Each row comes from the steps of one walk. Every step used is in the known rows, and no mark comes twice. Write the walk behind each row, first mark first.
Known rows
m/v/j: [ 31  13 -13   2   2 -15  -8 -22 -11   7  -8  12  -5  -9 -12   0  15 -25
 -45 -30   3  18   4 -20  -1 -15 -10  -6  18   4   3   5 -13  -6   8   8
 -27]
q/u/m/v: [ 21  29   1   2  -6  -8   9  40 -24  -3   6  -2   0 -20  12  -2  28 -12
 -69 -31  -7   2   9  -9   7   3   9  -8   9   7  10  27 -21   0   0  22
 -23]
u/j/v: [ 16   8  -6  -1  -5  -4  -4   4  -4   8  24   8  11   8 -17  -1  16 -21
 -42   8  -3  14   8 -21   7  -7 -23  -6  22  -6   6  19  -9 -13  17  19
  30]
r/s/g/j: [ 17  15  16  18 -37   0  -8 -19  -1 -10   6  11  -6  -1  -8  35   6 -33
  -8 -11 -11  20   9  -6  12   7 -16 -23   1 -11  14  10  -8  -4  -2   9
  37]
r/s/g/w: [  0   6   2   2 -18   7 -11 -46 -11  -5 -22   5  -2  19 -26  37   5 -20
   8 -18 -15  23   7 -10  14   0  -3 -12  -3  -9  20  15  10   8   6  13
  12]
m/u/v: [ -8  20  -3   0  -9 -19  -3  33  -9   3 -14  -4   1   5 -14 -21  23  -5
 -32  -6   4  -5  14  -8  -3 -19   5 -10  10  -7   8  30  24 -12  10  14
  -6]
r/s/g: [  4   6   9   7 -28   0 -11 -27 -11  -8  -9   5  -4  11 -16  27   8 -21
   6 -13  -7  18   9  -8  12  -7 -14 -21  -2 -12  14  10   8  -7   8  11
  24]
u/m/v/j: [ 36  26 -17  -3   2 -13  -9  34 -19   5 -14   3  -2  -5  -8   3  15 -12
 -53 -39   2  16  13 -16  -2   3 -11  -1  19   5  -3   8 -28 -12  11  34
 -31]
q/u: [  4  12   1   4   3  -6  10 -16 -14  -3  14   4   8 -22   7   6  22  -4
 -38 -10 -10   5   6  -6   4  12  10 -12  -3   4  19  21  -8   8  -2  -6
   2]
m/u/q: [ 17  11   4 -15  -3 -17  -3   7 -24  -5 -11  -1   4   6 -14 -28  20  14
 -33  -8   6  23  11 -10   5  31  12 -12   2  -5  10  17   6  -6   3  25
   4]
w/g: [ -2   8   1  10 -10   2   2 -17   2 -13  13  12   6 -11   0  11  22 -33
 -33  -9  -6  -8  -4  -2  14   1   7  -2  -3  -3  10   5  -4  -1  12  22
   1]
w/g/s/r: [ 10  12   3  23 -25   6   2 -36  -7  -4  21  14  13  -8  -3  25  31 -42
 -44 -41  -3 -14 -12  -7  17  45  -5   6  -8   6   9  10 -18 -11  25  17
   5]
j/u: [ -7  11  -2   7 -26 -12  -1  12  -4  -5 -11   6   1  -8 -16  17  26  -5
 -33 -14  -4   6   1  -4   8  21  21 -10   3   2   5  10 -25 -16   5   7
  19]
v/u/q: [ 43   7  11 -14  -9 -28  -1  -6 -15   4  -4   6   4   3 -21 -11  24   8
 -42 -14   2  26  15  -9  12  37  19 -10  10  -5   9  11 -26 -16   1  22
  11]
s/g: [  2   8   9   5 -15  -1  -3 -12 -14 -10   6  10   1  -2 -11  20   9 -17
  -5  -4  -8  20   0  -3   7 -23  -9 -22   4  -6  17   9  12 -14   9   4
   8]
u/v/j: [  0  13 -15  -3   7 -18  -4   3  -2  11 -11   0   5  -6  -7  -2  17 -19
 -37 -12   1  -1  19 -13  -6  -2 -10  -4  14  -4  -4  14 -14 -12  11  12
 -15]
q/u/j: [ 15  11   8   5  -7   2   8 -19 -13   1  34   3   9 -17   8  -2  17  -4
 -52   3 -10   7  14 -13   6  16   3  -7   1  -2   2  28 -19  18   2  -2
  23]
j/v/u: [ 34  12  -6  -5  -3 -30  -5   6  -7  14  -3   8   5   7 -27   0  25 -16
 -34 -17  -3  26  -2 -15   5   5 -11 -13  23  -1  25  15 -11 -36  11  12
  12]
g/j/v/u/q: [ 52  18   8 -13 -12 -36  -1  19  -3   9  10   9   6   0 -11 -12  27 -20
 -65 -15  -1  37   7 -17  16  49  -1 -16  30  -4  20  14 -35 -35  -3  29
  28]
w/g/j/v/u/m: [ 42  34   4   7 -23 -26  -3  72   6   3  15   6   9  -6   3  12  28 -41
 -72 -31  -9  10  -3  -7  16  40 -13  -1  19  -2  12  12 -47 -39  10  47
  12]
v/j/u: [  8  11 -15   3 -14 -21 -10  -2  -6   5 -22   4   0  -8 -13  19  20  -7
 -39 -24  -1  16   4 -12  -4  38   5  -9   3   6  -8   4 -42 -16   8  10
   4]
v/u/m: [ 40  23   2  -1 -14 -21  -4  54 -18   1 -11   0   4   2 -21   9  20  12
 -36 -27  -6  17  13  -2   2  26   4  -3  10   0   8  15 -24 -23   5  18
   1]
v/u/j/g/s: [ 53  10  16  19 -31 -17  -4  19 -13  11  11   3   7   7 -30  11  28   0
 -74  -1 -21   6  16 -19  11  47 -17   5  15 -11  -1   6 -30 -25   0 -11
  28]
m/u/v/j/g: [  8  18 -10   0  -4 -25  -5  52 -11  11 -33 -12   1  14 -10 -14  24  -3
 -50  -4  -1  -9  19  -6 -10   1 -13  -8  16 -10  -6   7   5 -26   6  -9
 -26]
r/s: [  9   6  -2   5 -17  -3  -7 -23  -5  -4 -14   2   0   9 -17  15  16  -8
  -6 -14   0   7  14 -10  12  11  -4  -7  -3  -7  10  10 -10   1   1  13
  22]
g/j/u/v: [-16  25  10  14 -46 -18   4  47  16  -3  -1   5  -1 -15  -2  12  30 -27
 -62  -6  -3 -11  10  -4   8  23  17 -13  17  -4  -2  24 -35 -20  -1  17
  27]
g/j/v/u: [ 45  22   0   6 -14 -31  -3  19   5  12   9  14   3  -5 -16   6  22 -29
 -49 -19  -6  28  -3 -15   9  19 -15 -15  29  -1  26  15 -22 -35   1  10
  25]
v/u: [ 34  10   5   3 -12 -23  -3 -11  -9   6  -4  10   1  -2 -24   4  20   0
 -24 -20  -3  19   5  -5   3   8   9 -10   9  -3  16  13 -10 -17   4   1
   6]
r/s/g/j/u: [  1  17  18  20 -64 -11 -10   5   3 -11  -7   7 -10  -1 -11  41  13 -35
 -22 -20 -10  20   4  -6  16  37   1 -27  -1  -8   5  12 -32 -14   0  12
  50]
g/s/r: [ 16  13  -1  17 -19  -1  -2 -33 -16   2  11  12  11  -1 -17  24  23 -14
 -27 -41  -1   2  -3 -11   9  33  -6  -1   0   8  11  14  -6 -14  16   2
  12]
v/j/u/q: [ 15   8  -8 -16 -12 -27  -5  -1 -13   2 -21   0   3  -4  -8   1  24   0
 -57 -20   4  27  14 -14   5  69  17  -9   5   1 -14   2 -57 -13   5  27
   8]

Which walk is each row?
[ -3   8   2  -3  -7   5  -3 -26 -12  -7 -10  12   1   4 -19  33   5 -14
  -4 -10 -20  24  -3  -6   8 -13   2 -14   6  -4  25  17  20   0   9   3
  -4]  s/g/w
[ 55  12  10   6 -31 -18  -7  -5  -8  13  16  15  -7   3 -28 -12  25 -22
 -63 -12   0  20   8 -22   9 -14   1  -6  25  -6  -2  22 -15  -6  10  17
  10]  m/v/u/j
[ 25   8   9  19 -23   1  -2  18 -13  -1  16   2   9   4 -19  17  22  -3
 -66  11 -20  -6  18 -17  13  33 -22   5  10 -10  -3   2 -23 -14   0  -7
  26]  u/j/g/s
[ 11  24   2   0   2  -4  10  40 -22  -6   9  -6  10 -17  10   9  21   9
 -42 -20 -11  -1  14   0   4  32   7  -7  -3   4  13  23 -23  -3   0  13
  -3]  q/u/m
[-16  17   4   1   2 -10  15   5  -5   4  11  -4   7 -18  12  -9  30 -16
 -51  -5  -7 -15  14  -5   4   0  13 -13   5  -3  10  33  -4   4   0   3
  -3]  q/u/v
[  1  24  -1   1 -30 -11  -3  73 -11  -9 -15  -3   3  -4 -12  21  27  10
 -42 -24  -5   2  10   0   7  39  15  -5   3   3  -1  14 -38 -18   7  32
  12]  j/u/m
[-28  15   1   3 -28 -18   1  31   4   0 -15  -2   1  -5 -10   5  33 -18
 -51  -7   0 -14   9  -5   7   8  22 -11  13  -4  -2  22 -21 -17   8  20
  12]  j/u/v
[  0  18  -9  -2  13 -20   8 -11  -9  14  -1  -5   7 -23  16  -5  21 -18
 -58 -19  -3  -5  18 -12  -6  15  -3  -9   8   1  -2  25 -22   1   5   3
 -17]  q/u/v/j
[ 42   9   9   6 -23 -14  -4   0  -6  10  14   9   3   4 -27  -1  17   1
 -39  -3  -4  21  13 -15   5  12   0  -4  12  -7  -2  19 -20  -8   9  13
  27]  v/u/j
[  8  20   6   8 -19  -9  -2   8  -2  -3  22  16   3  -6  -2  24  11 -46
 -30  -3 -13  27  -8 -12   9 -10 -27 -28  24  -5  26  13   1 -34   8  10
  26]  s/g/j/v
[ 44  13   4   5 -21 -25  -5  -8  -9   8  -4  15  -8  -2 -27  -7  27 -21
 -50 -29   2  21  -2 -15   9 -17   9 -11  21   0  14  16  -8 -17   6  11
 -10]  m/v/u
[ 14  13  -4   0   0  -5   7  -2 -11  11  36   2  13  -8   7  -8  23 -20
 -61   4 -10  11   6 -21   8  11 -18 -10  13   0  10  30 -15   0  11   6
  26]  q/u/j/v
[ 39   9   2 -23   2 -36  -3   0 -14  12  -2   5   9  12 -23 -21  29  -6
 -49 -13   2  31   6 -17  14  34   2 -12  24  -5  15  12 -24 -34   7  32
  16]  j/v/u/q
[-18  23  21  16 -66 -15  -6  24  13  -5  -9   1 -10  -1  -5  29  22 -45
 -38 -10  -7  -1  15  -6  15  17   4 -27   8 -14  -2  24 -28 -18   2  26
  45]  r/s/g/j/u/v
[ 45   6  15   9 -28 -13  -2  36  -8   4   5   4   5  17 -26   3  24   2
 -52  12 -12   4  16  -5   9  11  -5  -5  17 -13  -5   4 -22 -21   3 -11
  21]  v/u/j/g
[ 18  12   5  22 -28   2   3   9 -18  -2  -1   6  12  10 -14  31  31 -11
 -38 -23 -11 -11   0  -2  14  32 -13  -2   6   3   7  -2 -11 -30  12 -22
   7]  j/g/s/r
[ 22  25  -1   1 -14  -5  -2  47 -17  -6  -4   3  -2  -1  -9   1  23 -10
 -49 -26  -2   6   8  -7  10 -12   2  -3  17   2   7  16 -12 -13   7  33
 -17]  u/m/v
[ 15   9  14  10 -15   6  11  22 -12  -2  24  -3  10  -7   9   4  25  -4
 -65  22 -18  -8  18  -4  11  14  -3  -8   6  -7  -2  13 -21   5  -2 -23
  16]  q/u/j/g
[  2  16  17   3 -44 -11   6  11  10 -17  12  11   3 -17  15   7  33 -36
 -79 -10  -3   2   1  -4  25  76  31  -9  -1  -4  -3   6 -60 -10  -1  44
  31]  w/g/j/u/q
[  7   6  -3   2  -3   6   3  16  -8  -8 -25   4   7  14 -19  27  19  -1
 -26   5 -22  -3   6   1  12   0   6  -2  12  -4  18   0   5  -6  -3 -16
 -12]  j/g/w
[  6  20 -16  -5   3 -28  -8  15 -11  14 -25  -6   1   1 -10 -20  16  -2
 -36 -17   7   6  15 -14 -14  -3 -10  -8  11  -4  -4  22  10 -11  14  13
 -20]  m/u/v/j
[ 39  25  -7  -6  -7 -29  -7  63 -15  10  -9  -2   8  11 -20   3  24  -5
 -43 -31  -4  23   6  -9   7  26 -12  -7  23   0  17  16 -25 -44  13  34
   7]  j/v/u/m
[ 28  11 -10 -15 -19 -28  -7  -8 -15   6 -19   6  -6  -6  -9 -10  29 -19
 -77 -30   9  21   8 -22  10  46  19 -12  18   2 -15   5 -54 -14   5  34
  -9]  m/v/j/u/q
[ 36  21  10   9 -24 -29  -6   5  -2   7  16  16  -1  -3 -14  17  15 -40
 -37 -17 -12  38  -9 -12   9   4 -21 -30  29  -6  30  15  -9 -47   8   9
  27]  s/g/j/v/u
[ 30  14   7  18 -29  -8  -8  32 -21   3   3  -3   5   8 -23  -3  21   9
 -65   5 -15   0  16 -20   3  37 -24   2   7 -11   2  12  -2 -13   1  -7
  19]  m/u/j/g/s
[  7  31  17  16 -64  -8 -11  57  -6 -14 -11  -2  -7   2  -4  45  16 -21
 -30 -31 -12  16  13  -2  15  54   0 -20  -2  -7   0  15 -49 -19   2  32
  43]  r/s/g/j/u/m
[ 14  15  -8  12  -1 -20  -3  20  -9  11 -17  -7   7  -4  -7  12  25 -18
 -70 -12 -15 -16  22 -16   1  31 -26   4  17  -7  -4   1 -27 -30   1  -8
 -13]  u/v/j/g/s
[ 10  34   5  12 -45 -13  -1  86  -1 -12  -1   2   1 -14  -2  27  23   0
 -57 -22  -9   7   9   1   8  53  12  -7  10   3   0  15 -53 -21  -2  26
  25]  g/j/u/m
[  1   7   5 -11 -26 -17   1  11 -11  -8 -11   1   4  -4 -11   0  29   4
 -51  -7   2  10   9  -6  16  50  33 -13   4  -2  -1  10 -36 -12   1  28
  24]  j/u/q
[  5  20   6  14 -42 -13   1  24   8  -8   3  11  -1 -19  -7  24  23 -15
 -47 -14  -7  11   0  -4   8  29  20 -13   8   2   8  12 -34 -15  -4   5
  31]  g/j/u
[ 15  25 -15  -2 -18 -20  -9  57 -14   1 -26  -6   3  -7  -7  22  19   6
 -45 -35  -2  15  13  -7  -4  55   3  -2   5   7 -11   6 -58 -22   9  29
  -1]  v/j/u/m
[ 43  35  11   2 -30 -28  -8  71 -10   5  11   5   1   0  -9  22  15 -27
 -44 -25 -13  37   1  -7   8  19 -24 -23  28  -4  22  17 -24 -51   9  29
  22]  s/g/j/v/u/m
[ 54  10  12 -14 -16 -30  -1 -11 -16   6  -4  11  -6   4 -22 -23  32 -13
 -64 -25   5  27   9 -15  16  12  19 -13  22  -5   7  12 -21 -16   1  29
  -5]  m/v/u/q
[ 14  20  -6   6 -10 -11   0  17   4   0  19  13   6  -8  -5  12  18 -29
 -42  -7  -6  19  -3 -11   9   6 -18 -13  23  -1  25  14 -15 -27   2  13
  24]  g/j/v
[-22  24  21  14 -53 -17   2  36  10  -7   4   7  -6 -15  -1  23  22 -41
 -51  -2  -9   1   4  -2   9   8  11 -28  17  -9   3  24 -21 -29   3  14
  27]  s/g/j/u/v
[ 38  21   4  12 -20 -25  -2  10  12   6  22  17   6  -9   0   7  27 -55
 -63 -20  -8  15 -11 -10  16  27 -12  -8  20  -3  21   9 -27 -31   8  27
  21]  w/g/j/v/u
[ 21  14   0   4 -19  -5  -8   3 -15   2  10   2   2   7 -23 -16  12   9
 -32   2   1  18  12 -16  -3   2  -5  -7   6  -6  -1  25  10   4  12  11
  19]  m/u/j
[ 36  11 -11   7  -6 -12  -4  13 -11   3 -20   8  -4   1 -10   5  22 -24
 -58 -14  -5   4   7 -11   2 -19 -15  -8  25  -2   0 -11 -20 -21   3  -9
 -32]  m/v/j/g
[ -2  20   9  22 -48  -8   2  15  18 -15  11  16   0 -24   8  25  29 -44
 -64 -15  -9  -6  -9  -2  17  42  18  -7  -1   0   6   7 -45  -8   4  25
  25]  w/g/j/u
[ 23  36   4  13 -51 -13  -2  81  -1  -8   1   7  -9 -16  -5  15  31 -22
 -80 -35  -4  10   4  -8  13  30  17  -9  21   5  -1  18 -49 -20  -3  35
   8]  g/j/u/m/v
[  3  16 -11  -6  14 -10  11  11  -8  12 -25 -11   9  -6   8  13  25 -14
 -64  -6 -21 -15  21  -8  -1  19   3  -1  15  -2   4  16 -20   2  -3 -18
 -38]  q/u/v/j/g/w
[-20  24  10  19 -50 -14   6  41  26  -8   9   8   2 -20  15  14  36 -55
 -80  -9  -5 -28   1   0  17  30  21  -7   8  -6  -6  20 -39 -14   6  34
  20]  w/g/j/u/v
